Each row was made from one walk, in order. Every step used is in the known rows, and no mark comes twice. Write each row's walk.
Known rows:
piza-kalat-futu-pusa: +2.70 +2.74 -1.52 +1.70 -0.82 -7.87 -0.07 +5.12 -2.47 +0.19 -4.42 -2.09
 -5.35 +2.52 +3.16 -1.93 +9.04 +6.15 +1.83
botaz-sonef-busuv: +1.77 -0.32 -0.30 -4.06 -2.23 -2.02 -2.63 -0.15 +2.15 +1.87 +0.67 +1.59
 -2.36 -0.49 -2.89 -2.05 +4.28 +3.42 -2.50
sonef-pusa-futu-zuze-piza-kalat: +0.74 +2.48 +2.45 +7.18 -1.66 -4.10 +1.99 +5.87 -5.48 -0.05 -1.18 -2.34
 -3.96 +1.91 +1.15 -5.40 +5.01 +6.69 +1.14
futu-pusa: +4.06 +0.51 -0.69 -1.00 -2.85 -6.17 +0.01 +3.32 +1.33 -0.57 +0.64 -0.46
 -4.23 +2.97 +1.05 -2.70 +7.25 +3.97 +0.53
kalat-sonef-zuze-piza: +1.79 -0.74 +1.40 +1.85 -0.97 -5.46 +0.75 +6.40 -1.75 +0.70 -2.92 +3.45
 -7.19 +1.78 -0.29 -3.81 +0.56 +7.07 -0.71
kalat-futu: +1.55 +0.11 -1.12 +0.15 -1.48 -5.95 -0.27 +4.65 -0.98 +2.60 -3.28 -0.91
 -6.42 +1.51 +0.99 -1.88 +5.48 +3.08 +0.65
pusa-futu-zuze: +2.21 +1.37 +1.03 +3.89 -2.89 -3.60 -2.16 +4.12 -1.93 +1.79 -1.80 -2.44
 -4.66 +2.44 -0.18 -1.71 +3.83 +3.56 +2.24
zuze-sonef: +2.56 -1.82 +0.65 -1.99 -2.91 -3.15 -2.46 +2.25 -0.30 +0.28 -0.59 +2.08
 -7.84 +3.98 +0.31 -2.29 +1.76 +4.13 +0.58
sonef-zuze-piza-kalat-futu: +2.23 +1.55 -1.22 +3.80 +0.67 -6.25 +2.42 +7.29 -6.43 +2.84 -5.74 -0.14
 -6.51 +0.60 +2.40 -3.64 +2.71 +8.20 +1.09
sonef-pusa: +2.29 -0.15 -0.24 -0.42 -2.86 -4.89 +2.11 +2.69 +1.41 +1.07 +0.27 +0.52
 -3.88 +0.89 -0.24 -3.97 +5.18 +3.37 -1.22
zuze-piza: +1.28 -0.58 +0.51 -0.35 -1.43 -3.96 +1.54 +5.01 -1.08 -0.03 +0.76 +0.86
 -5.95 +2.55 -0.67 -3.29 +3.70 +4.09 -0.43
botaz-sonef-pusa-futu: +0.40 +2.57 +1.41 -0.28 -4.49 -1.30 +0.23 +1.24 +1.48 +3.50 +1.09 +0.03
 -2.51 -0.45 -0.77 -4.70 +6.05 +3.61 -1.25
kalat-futu-zuze: +2.65 +0.47 -0.21 +3.74 -0.74 -7.08 -0.99 +5.33 -2.41 +2.19 -3.02 -2.24
 -5.52 +2.28 +2.03 -1.84 +4.17 +3.43 +0.75
sonef-pusa-futu-zuze: +2.03 +1.32 +1.61 +4.67 -3.61 -4.40 +0.12 +3.86 -1.44 +2.23 -0.03 -2.19
 -3.46 +1.20 +0.54 -4.57 +5.07 +3.75 +0.73
sonef-luro: +4.56 -1.37 -0.91 -1.91 -4.27 -4.69 +1.38 +3.11 +0.35 +3.28 -0.06 +0.79
 -3.22 -0.17 -1.23 -1.70 +3.14 +4.20 -0.30
piza-kalat-sonef-luro: +2.45 +0.39 +0.59 -0.13 -3.53 -5.84 -0.70 +4.13 -1.09 +1.01 -5.03 +1.70
 -5.11 +0.57 -1.36 -0.16 +3.01 +7.17 +0.99
pusa-futu-zuze-sonef-busuv: +2.43 -1.83 +1.98 +2.12 -2.47 -2.60 -5.93 +2.16 -2.81 +1.46 -0.93 +0.04
 -6.48 +3.09 -0.68 -3.13 +2.27 +4.34 +0.67

Which walk is each row?
+0.07 +4.19 +3.41 +5.63 -1.96 -2.53 +1.27 +3.76 -4.42 +1.08 +0.30 -1.51
 -2.10 +0.81 +0.37 -5.72 +4.62 +7.10 -0.49 -> botaz-sonef-pusa-futu-zuze-piza-kalat
+3.53 -1.74 +2.21 +2.44 -2.57 -5.04 -1.01 +2.64 -1.55 +0.21 +0.94 +1.02
 -5.63 +3.61 +1.38 -5.02 +1.78 +4.42 -0.90 -> futu-zuze-sonef-pusa
-0.55 +1.07 +1.79 +1.53 -0.60 -5.07 -0.57 +6.13 -2.26 -2.39 -4.20 +2.06
 -7.74 +3.29 -0.73 -1.43 +3.50 +7.22 +0.81 -> zuze-piza-kalat-sonef
+2.30 +1.52 +1.26 +4.38 -0.01 -5.20 +0.78 +5.42 -5.02 -1.81 -2.07 -1.33
 -4.66 +3.19 +0.25 -2.18 +2.70 +6.62 +1.42 -> futu-zuze-piza-kalat
+2.43 -0.27 +2.46 +3.29 -3.14 -2.85 -4.16 +3.43 -3.12 +1.35 -1.45 -0.76
 -7.47 +4.35 +1.04 -2.84 +1.63 +4.41 +2.38 -> pusa-futu-zuze-sonef
+0.99 +1.88 -1.62 +1.41 -0.65 -5.92 -0.25 +4.85 -2.89 +1.67 -6.06 -1.51
 -6.13 +1.56 +1.17 -0.58 +5.75 +5.53 +2.13 -> piza-kalat-futu
+0.45 +1.26 +3.01 +4.92 +0.21 -6.27 -1.22 +6.53 -4.15 -2.89 -4.24 +0.35
 -6.66 +3.74 -0.22 -1.58 +2.23 +7.68 +1.30 -> futu-zuze-piza-kalat-sonef
+0.51 -0.42 +2.63 +3.84 +0.71 -5.80 -2.91 +5.69 -3.75 -2.60 -3.82 +1.25
 -5.63 +2.44 -1.76 -2.03 +2.81 +7.66 -0.76 -> futu-zuze-piza-kalat-sonef-busuv
+1.41 +1.21 +0.66 -1.96 -3.41 -2.99 +1.25 +0.65 +2.37 +2.09 +1.81 +1.15
 -2.00 -0.09 -0.83 -4.20 +4.84 +3.64 -2.67 -> botaz-sonef-pusa
+3.67 +2.18 -1.31 +4.52 +0.51 -8.22 +2.82 +7.32 -6.00 +1.47 -3.87 -0.73
 -5.72 +1.78 +4.03 -4.97 +5.72 +8.90 +0.92 -> sonef-zuze-piza-kalat-futu-pusa
-1.94 +2.26 +3.29 +4.11 -2.08 -4.22 +0.79 +6.50 -2.56 -0.87 -3.29 +0.91
 -6.95 +1.96 -0.17 -4.84 +5.72 +7.57 +0.43 -> zuze-piza-kalat-sonef-pusa-futu
+0.53 +1.20 +3.54 +5.49 -3.23 -5.49 -1.97 +4.82 -0.53 +0.82 -2.10 -0.44
 -5.43 +2.02 +0.16 -4.02 +4.61 +4.64 +0.43 -> kalat-sonef-pusa-futu-zuze
-0.11 +2.91 +2.96 +6.52 -2.62 -5.41 -2.08 +4.78 -2.62 -0.25 -5.04 -1.00
 -5.32 +2.09 +0.39 -2.94 +5.05 +6.97 +1.79 -> piza-kalat-sonef-pusa-futu-zuze
-0.88 +0.89 +3.56 +5.63 -0.40 -4.37 -4.13 +6.08 -4.88 -1.33 -4.55 -0.03
 -6.26 +2.44 -1.65 -2.54 +3.93 +7.77 +0.65 -> pusa-futu-zuze-piza-kalat-sonef-busuv
+3.06 +1.32 -1.01 +2.25 -0.53 -4.36 +2.70 +5.55 -4.82 +1.03 -3.69 +1.10
 -5.14 +1.25 +0.31 -3.29 +1.53 +8.38 +1.02 -> sonef-zuze-piza-kalat
+1.73 -0.17 +1.37 +5.12 +0.32 -6.79 +0.75 +7.40 -4.51 +1.26 -1.30 -1.82
 -6.34 +2.73 +1.92 -3.80 +3.84 +4.40 -0.13 -> kalat-futu-zuze-piza
+0.21 +1.56 -0.26 +2.56 +0.40 -5.70 +1.74 +6.92 -4.79 +0.65 -4.09 -1.26
 -6.97 +2.19 +1.35 -2.61 +5.33 +6.45 +0.97 -> zuze-piza-kalat-futu
-0.85 +2.71 +3.99 +6.71 -1.06 -4.50 -2.40 +7.32 -5.08 -1.67 -4.90 -0.69
 -7.25 +3.65 -0.17 -2.15 +3.27 +7.72 +2.51 -> pusa-futu-zuze-piza-kalat-sonef
+3.76 +1.39 -0.87 -1.67 -2.93 -2.72 +0.06 +1.22 +0.29 +3.69 -1.24 +1.91
 -2.67 -0.39 -0.57 -2.62 +0.98 +5.38 -0.70 -> botaz-sonef-zuze
